Each row comes from the steps of one walk. Every step used is in the known rows, and no mark comes twice. Write the walk behind each row, first mark first.
Known rows
momu/nasip/tiru: [  1.1   4.9 -29.8 -36.4  10.6   6.0   0.9 -18.5  30.7   7.7  -2.9   8.1
   6.2   2.8   9.9   3.3  15.0   2.5  -7.5 -10.0   5.2  17.0]
tiru/derom/fali/biratur: [  9.1  17.7  -9.1   6.4 -10.3  -7.5 -11.2   7.3   6.3   4.1 -14.0  -9.3
  15.0   3.1  12.8  25.6 -22.4  -0.7  -9.9 -15.9 -13.6  -3.1]
nasip/derom/fali/biratur/pumato: [ 14.7  16.3 -45.4   3.0 -10.1   0.3 -15.7  13.6  15.8   7.7  -4.1  15.9
  10.7  -5.3  21.8  15.5   0.1  -3.7 -16.7  26.4  -4.2  24.9]
derom/fali/biratur: [  6.1  16.2 -20.9   9.6  -1.5  -4.4  -5.1  10.4   6.8   0.0  -7.0   6.7
  16.1  -7.0  11.7   3.6 -19.0  -9.8  -4.5  -1.1  -2.9   6.8]
fali/kegu: [ -8.8  13.9  11.5  21.3   0.8   1.3   1.7   1.1  31.6  -0.3  12.4 -31.6
   7.7  -4.0  11.8   2.5   2.8  -4.1  13.2  -2.4  13.6  11.4]
kegu/biratur: [ -6.2  22.0  23.9  -5.7  -5.1   0.6   1.4   1.3   7.5  -6.2   1.4 -10.5
  17.8   3.1  -3.4  -4.6  18.8 -14.4  -3.1   1.0  14.7   9.4]
nasip/tiru: [  9.7   7.4  -4.2 -25.0   4.8  13.8  -4.7 -24.2  21.3   3.0  -4.2  12.1
   9.3  -2.4   6.1  -1.2  -1.4  -4.0  -3.4   9.7  26.6  22.1]
momu/nasip: [ -2.6   7.9 -25.9 -19.8  10.6  -5.9   1.5  -4.9  27.8  11.4   0.5  -9.6
   9.2   0.9   7.4  12.6  18.7   0.3   1.3 -15.6   3.3  11.4]
fali/kegu/biratur: [-15.4  20.4  27.5  17.8  -6.5   4.5   5.7   5.1  24.3 -10.3  12.7 -29.9
  10.5   1.7   7.5 -10.7  13.3  -8.9   5.3  -3.1   6.8   8.8]
fali/derom: [ -7.2  14.7 -17.3  12.1  10.2  -4.0  -6.0   3.1  22.1   2.4  -7.5  -3.3
   6.2 -16.6   8.6   2.6 -18.0  -4.3  -3.9 -13.7   3.9   8.4]
fali/biratur/pumato: [  2.7  -6.7 -17.9   7.4   3.6  -1.1   3.6   9.2  22.0   5.6  -0.3  32.2
   8.8  -4.2  11.9  33.4  -6.2  -7.0   9.1 -23.2  15.0  22.1]
biratur/fali/nasip/derom: [ 12.0   3.9 -37.9  10.3   2.9   4.2  -7.4  27.6  20.5  12.6  -3.6 -16.2
  11.2 -14.4  23.3  19.8  16.8   5.9  -8.2  15.1   1.2  18.7]
nasip/derom: [ 12.4  17.8 -26.8 -11.5  -4.5   3.0 -15.6   5.1  18.9  12.0   0.5 -10.4
  10.1  -4.4  12.6  12.7  20.7  -5.2  -6.0  30.5  13.7  26.2]
melasi/biratur/nasip/fali/kegu: [  2.7   0.3 -26.0  10.8  -2.5   4.1   5.9   0.9  23.8   7.7  15.6  31.0
   0.7  -9.5  11.2   7.2  42.9  -4.9  -2.3  10.0   8.8  10.6]
kegu/fali/derom: [-13.9  23.1  11.0  10.4  19.5  -7.5  15.0  -2.4  20.3   3.3   1.2 -23.8
  11.1 -27.4   4.6   3.0 -15.6 -13.2   0.6 -22.6   0.9  10.5]
biratur/nasip/derom/fali: [  2.7  11.9 -30.4  -1.0 -12.6   2.9 -27.8   4.3  15.9   5.8  -2.1  22.3
   7.9  -2.8  19.5  13.2  36.0  -5.5 -10.4  27.4  -4.7  29.5]
nasip/tiru/derom: [ 12.3   9.3   0.0 -25.2  -2.5  11.3  -9.9 -22.7  19.0   4.0 -11.2   7.3
   9.2   4.0   9.1  12.4  -8.7   2.1 -10.5  -2.2  13.2  13.6]
biratur/nasip/tiru/derom/fali/kegu: [ -2.5   4.7  -6.7  -5.5 -11.7  11.2 -19.6 -13.9  21.8  -1.7  -5.4  28.3
   4.3   3.8  19.6  10.9  18.2   1.0  -9.7   1.0  -5.5  21.1]
momu/nasip/fali/kegu: [ -4.1   8.6 -14.0  -0.9   9.3  -3.3   5.6  -2.1  28.9  14.9   9.3 -27.7
   5.9  -3.8  16.8  16.8  11.1   5.8  -4.5 -15.5  -7.2  17.1]
biratur/fali: [ 11.0  10.0  -7.7  10.3  -4.3  -2.5   0.7   7.3  15.5  14.8  -9.7  -5.1
  11.7 -16.0  13.4  20.2  -0.4   6.2   0.3  14.0  16.8  23.3]
biratur/nasip/derom: [  0.5   5.6 -24.2  -8.7  -9.2   5.6 -24.3   3.4  19.9   8.1   1.4  19.6
   6.0  -2.2  16.4  17.4  47.1  -5.9  -2.9  21.4   4.3  33.0]
biratur/pumato: [ 8.2  3.7 -1.8 17.4  3.2 -8.0 -2.5 -9.6 30.9 10.3  0.7 30.9  9.6 -3.2
 11.5 42.1 -8.4  2.9  5.4 -4.4 28.2 24.4]

Which walk is each row?
[ -7.2  17.3  15.4 -12.9 -16.4   9.1 -11.6  -6.7   5.9 -11.8  -6.7  24.2
  13.1   8.5   6.3  -4.2  26.9  -9.4 -18.4   3.0  -5.8  13.6] | kegu/biratur/nasip/tiru/derom/fali
[  2.2  11.1  -0.8  25.8  -7.6   0.5   5.0  11.5  25.0   9.3  -1.4 -19.4
   7.1 -15.4  20.0  11.7  -0.2   8.6   3.6  10.1   9.6  21.8] | biratur/fali/kegu
[  5.3   4.5 -43.1  -1.2  15.9   6.3 -16.1  24.6  24.6   4.7   8.6 -27.7
  13.7  -2.6  16.0  12.6  27.7  -7.9  -3.5   3.2   1.7   7.2] | fali/nasip/derom
[-13.6  15.9  24.9  27.2  -7.2   2.1   6.6   2.4  30.6  -8.9  12.4  -8.7
   8.3   2.9  11.8   3.5   6.5  -3.6   3.8  -6.0   8.4  13.1] | fali/kegu/biratur/pumato
[  3.7  -2.8 -26.1 -11.4  22.3  14.3  -8.3   4.2  26.5  -1.7   5.3 -10.7
  13.0  -1.0  12.0   3.0  12.5  -7.2  -2.2 -11.6  11.0   4.0] | fali/nasip/tiru
[ -5.8  -7.0 -18.9  -6.5  -0.1   5.2  -6.1  13.4  13.2   2.3   0.3  24.9
   7.8  -4.4  10.6  17.5  25.1 -14.8  10.3 -19.0   3.2  22.6] | fali/biratur/nasip
[  9.8  16.0  -2.8 -10.3  -8.2  10.6 -10.4 -19.5  20.1  -1.1 -10.6   3.1
   9.0   3.9  15.3   4.1 -20.4   4.6 -16.1   2.3   0.8   9.1] | nasip/tiru/derom/fali/kegu
[ -1.7  12.4   4.2  -2.6  -3.0   9.8   2.9  13.5   9.8  -6.5  -3.6  -3.3
  16.1  -3.0   8.6  -4.8  20.8  -4.5 -14.0   2.1   3.1  10.9] | kegu/biratur/fali/nasip/tiru
[  2.1   8.2 -18.6 -11.8  11.0  -5.4   2.8  -5.0  22.2  18.6   3.5 -17.4
   8.8  -4.4  12.2  22.1  11.2   4.1  -7.2 -13.1  -1.7  18.3] | momu/nasip/fali
[  5.3  17.3 -51.3 -20.0   0.9  -3.9  -9.4   3.0  24.9  11.7  -3.4  -5.0
   8.5   0.1  17.5   8.0  18.8   2.4 -16.2  10.5 -13.3  16.4] | momu/nasip/derom/fali
[  2.4   4.0  -9.9 -13.3 -10.4   9.5 -21.7 -15.5  17.1   1.0  -9.5  34.5
   6.4   3.4  16.1  15.2  17.7  -0.7 -11.3   2.4  -2.3  21.2] | biratur/nasip/tiru/derom/fali
[  9.7   2.5 -38.5  -8.8  -6.9   7.6  -1.5  -9.6  20.6   1.8   1.4  56.8
   2.2  -2.0   9.9   1.1  34.6  -3.6 -13.0  12.5   4.4   3.4] | melasi/biratur/nasip/tiru/derom/fali
[ -6.1   3.7  -7.3  13.0   0.8   1.0 -15.4   0.1  15.2  10.5   0.8  15.3
   4.3 -13.8  17.5  22.9  17.7  -2.7  -7.2  -3.9  -3.3  28.3] | biratur/nasip/fali/derom
[ -8.3  27.2   6.0  26.6 -12.3  -1.7  -7.1   4.8  14.8 -10.6   2.2  -7.1
  13.1  -1.0  15.1 -11.6  -2.0  -6.1  -9.4   9.8 -11.3   5.3] | derom/fali/kegu/biratur/nasip
[  4.9  24.8   3.5  19.9 -12.8  -8.0 -11.6   2.2  15.5   1.8  -8.2 -27.3
  12.9   3.8  16.0  20.0 -23.2   4.7  -9.1  -8.7 -12.6  -5.1] | tiru/derom/fali/kegu
[ 13.7  15.2  -6.0 -18.1  -6.5   8.7 -12.0 -22.0  15.3   1.8 -14.9  10.0
  11.1   3.7  12.3   7.8 -20.1   3.4 -17.9   4.2   4.5   9.2] | nasip/tiru/derom/fali
[  7.9  14.1 -29.0   6.1  11.3   3.8 -12.4   4.3  16.4  -4.1  -3.3  -2.8
  17.1  -3.9  15.7  -4.3 -13.0  -4.8 -14.3   3.8  -3.6  -0.9] | derom/fali/nasip/tiru
[ -8.1  13.3  12.9  -2.5  15.9  -3.9  20.9   4.1  13.5   4.5   7.0 -18.9
  14.7 -20.1   2.7  10.4  -1.6 -20.4  11.5 -26.6   6.5  15.3] | kegu/fali/biratur
[  5.2   6.4 -48.8   5.6  -9.4   5.2  -2.6   6.5  25.1   2.5  11.3  42.0
   0.4  -6.0  14.9  -2.2  48.1  -5.6  -9.5  26.2   0.9   9.3] | melasi/biratur/nasip/derom/fali/kegu
[ -1.6  11.8 -26.3   6.4 -14.5   4.5 -25.3   6.5  20.4   2.8   1.9  17.1
   5.4  -2.7  22.6   9.1  34.4  -4.1  -9.0  25.9  -8.9  28.7] | biratur/nasip/derom/fali/kegu
